What can hang from each mark:
sibazes: relu
susig: dulab nire
dulab: susig
pala: relu
relu: gizaz gove nire pala sibazes
bage: susig
sipi: gizaz
gove: relu
nire: relu susig
gizaz: sipi

Known rows, with every way that one mark hangs from another:
gove(relu(sibazes)): [-17 -13 -17 -15  33  15   8 -41 -28  13  13  60 -51 -18 -29   2 -15  19
   1   4 -18  15   5]
dulab(susig): [-41 -17 -14   2  36  17  14 -23 -34  -4  10  20 -48  13  11  -1  -8  15
  39  11 -17   9 -14]
gove(relu(gizaz pala sibazes)): [-34 -10 -13 -21  36   8 -11 -40 -19  10 -13 -27 -38  -8 -11   2 -11  30
 -27  -8 -20  -4   6]
gove(relu(gizaz(sipi) nire pala)): [-73 -12  14 -26  28  -1  -8 -25 -18   6 -20 -27 -56   1  10  -1  -7  22
 -11  -8 -24  -9   8]
dulab(susig(nire)): [-36  -7 -10  14  26  13  15 -18 -36  -7  18  23 -58  69   8  -2  -2  16
  36  19 -16  19 -15]
gizaz(sipi): [-88 -19   5 -22  35   3  14 -51 -40  -1  11  48 -59  22  -2   2  -1  13
  54  13 -24 -11 -13]
sipi(gizaz): [-58 -17 -12 -31  43   1  21 -49 -34   2 -21  58 -64  14   4  -4 -12   8
  32   4 -16  13  -5]
nire(relu(pala sibazes)): [  3 -10 -17 -19  52  15   8 -31 -28   4   5 -51 -49 -32 -14   3 -11  29
 -47  -1 -20  -1 -16]
pala(relu(gizaz)): [-13 -20  -1 -22  35   3 -13 -41 -33   2 -14   3 -63  23   5   3  -8  25
  13   6 -17 -13  -7]
bage(susig(nire(relu))): [-28  -1   1  22  11  14   9 -34 -34   3   0  41 -79  59   6   5  -9  21
  -8  16 -14   6  -3]
relu(gizaz gove sibazes): [-38 -14 -20 -14  48   5 -13 -43 -29   0  -8  20  27  -8 -12   7  -3  33
 -17 -10 -20  20 -12]
bage(susig): [-52 -17  -5   8  24  17  13 -53 -38   3  -8  45 -64  15   8   4 -13  20
  43  13 -14   6   2]
dulab(susig(nire(relu))): [-17  -1  -9  15  23  14  12  -3 -30  -6  18  15 -63  58  10  -1  -5  17
 -12  16 -16  10 -20]
sibazes(relu(gizaz nire)): [-91 -14  -5 -22  34   8 -11 -28 -21   0 -25  17 -71 -15  29  -1  -3  27
 -27 -20 -14   0 -24]
bage(susig(dulab nire(relu(gove)))): [  9   3  -1  40   0  20  11 -33 -33 -11   6  20  -9  60   4   8  -2  22
 -23  13 -17  20  -5]
nire(relu(gove sibazes) susig(dulab)): [ 34  -1 -22  30  29  18 -11 -17 -31  -3  43   8  25 -46 -22   9 -32  24
 -50   4 -21  13  -7]
susig(dulab nire(relu(gizaz sibazes))): [ -5   7  -7  11  22  11 -14 -27 -29 -13  11  25 -57  45 -16   6   6  33
 -50   4 -13   0 -22]
pala(relu(gizaz gove sibazes)): [ 23 -19 -14 -15  38   3 -13 -37 -31   0  -5 -19  15  -5 -18   7  -6  29
 -19   0 -22  14  -6]
sibazes(relu(nire(susig) pala)): [-55 -10 -11   0  37  13  -2 -18 -23   4   5 -59 -57 -37  28  -2 -25  21
 -16  -8 -18   5 -13]
pala(relu(sibazes)): [ 34 -21 -14 -17  42  11   6 -41 -39   2  14   1 -56 -16 -29   3  -9  22
  15  14 -19  11  -5]
gove(relu(gizaz(sipi) sibazes)): [-76 -12  -1 -21  22  -1 -12 -45 -26   7   3  54 -50  -1 -22   4  -7  21
  -1  -3 -20 -17   3]
pala(relu(gizaz nire sibazes)): [ 17 -19  -2 -21  47   3 -16 -23 -33  -1  -9  -9 -65 -32 -20   3  -5  33
 -15   1 -16  14  -5]
bage(susig(dulab nire(relu))): [ -7   3   2  37   0  20   9 -36 -35 -11   7  33 -67  59   3   6  -3  22
 -10  17 -13   5  -6]
nire(relu): [-25 -12  -9 -17  42  14   8 -30 -30   6   4  39 -69  -1   4   1 -14  21
 -23   5 -17  -4 -18]
sibazes(relu): [-78 -16 -16 -19  30  15  11 -48 -27   2  -2  28 -60   3  21   0  -5  17
   3  -6 -17  -3 -25]

Rows:
[  2   5  -3  13  19  17   8 -27 -32 -11  18  36 -64  63  -3   3   4  23
 -22  14 -16   7 -21] => susig(dulab nire(relu))
[-62 -15  -4 -21  44  -5  -8 -46 -28  -6  -8 -73  41  -1  -9   8   3  30
 -12  -9 -28  -2 -11] => relu(gizaz(sipi) gove pala sibazes)
[-63 -12  -9 -19  38   8  -6 -24 -14  -2 -35 -81  13 -14  39   3   0  31
 -54 -28 -22  14 -21] => sibazes(relu(gizaz gove nire pala))
[-15 -10 -11  12  47  11  -3 -11 -33   7  14  27   9 -31   4   2 -30  20
   8   2 -22  40   3] => relu(gove nire(susig))
[-25  -2   1  34   3  20  11 -48 -39 -11   5  42 -60  71   2   5   2  21
  38  21 -13  15   0] => bage(susig(dulab nire))
[-23  -5  -8  17  41   9 -34 -17 -33  -6  15  25 -53 -52 -17   5 -22  34
  -9  -2 -13  10  -2] => relu(gizaz nire(susig(dulab)) sibazes)
[-10  -1  -8  13  27  14  14  -3 -27  -7  11 -52 -53  58  15  -1  -5  19
 -20  13 -19   6 -18] => dulab(susig(nire(relu(pala))))
[ 15  -4 -11  18  26  18  -9 -14 -28   6  31  49 -51 -56 -32   2 -30  21
  -8   7 -17  25  15] => gove(relu(nire(susig(dulab)) sibazes))
[  7 -12 -11 -17  45  16   9 -20 -21  11  -2 -27 -49 -45 -24   1 -11  25
 -22  -4 -21  31   9] => gove(relu(nire pala sibazes))
[-67 -12   0 -24  27  -2  -9 -43 -23   5  -5 -29 -38  -1 -15   3  -7  24
 -12  -5 -23 -21   5] => gove(relu(gizaz(sipi) pala sibazes))
[ -7 -21   0 -19  31  -5 -11 -41 -35  -5   3 -20  17   3 -21   8   0  24
  -4   2 -26  -2  -7] => pala(relu(gizaz(sipi) gove sibazes))
[-15  -7  -4   2  36  12  -2 -12 -22  16   7 -21 -56 -28   4  -2 -36  18
  -5   3 -21  14  20] => gove(relu(nire(susig) pala))
[-44 -14  -8 -19  57   7 -16 -26 -30   0 -14  32 -65 -38 -15   2  -3  36
 -13  -8 -13  19 -11] => relu(gizaz nire sibazes)
[-34 -10 -14 -19  44   8 -15 -30 -28   3  -4  26 -62 -21 -10   5 -11  33
 -55  -6 -15 -12 -19] => nire(relu(gizaz sibazes))
[ 62 -13  -3  19  30  13  -6 -10 -35  -4  22 -19   9 -25  -5   4 -25  19
   3  12 -23  31   6] => pala(relu(gove nire(susig(dulab))))
[ 13  -1 -19  21  27  15  11  -2 -29  -7  25  -3   1  34 -11   3  -3  21
 -37   9 -19  32 -20] => dulab(susig(nire(relu(gove sibazes))))
[ 36 -18  -7 -14  46   4 -15 -19 -30  -1 -11 -24   6 -31 -20   6  -4  32
 -31  -5 -20  32  -4] => pala(relu(gizaz gove nire sibazes))
[-73 -13  -9 -16  32   8 -10 -24 -18  -2 -26   2   1 -14  31   3  -1  27
 -43 -27 -19  19 -23] => sibazes(relu(gizaz gove nire))
[ -3 -15 -11 -20  66  14  11 -25 -30   1  -1 -54 -51 -50 -21   1  -3  31
  -5  -1 -19  34  -8] => relu(nire pala sibazes)
[ -2 -15   3   0  36   0 -29 -14 -33   5   0  -2 -73 -14   6   1 -29  26
   3   8 -16  -3   4] => pala(relu(gizaz nire(susig)))
[ -2  -2 -10  23  25  18 -12 -20 -33  -1  35  31 -53 -16   3   4 -35  20
 -19  11 -17 -14  -9] => nire(relu susig(dulab))
[ 11 -11 -21  -9  47  15   8 -26 -31   4  12  16  10 -31 -20   7 -12  25
 -53  -4 -22  23 -16] => nire(relu(gove sibazes))
[  4 -11 -13 -14  46  15  13 -26 -23   4  -6 -59  14  -2  13   5 -11  24
 -49  -4 -26  10 -13] => nire(relu(gove pala))
[-67   2  10 -12  27  -5  -6 -28 -26  -5  -6 -35 -66  77  15   3   5  25
 -32   3 -22 -24 -19] => susig(nire(relu(gizaz(sipi) pala)))
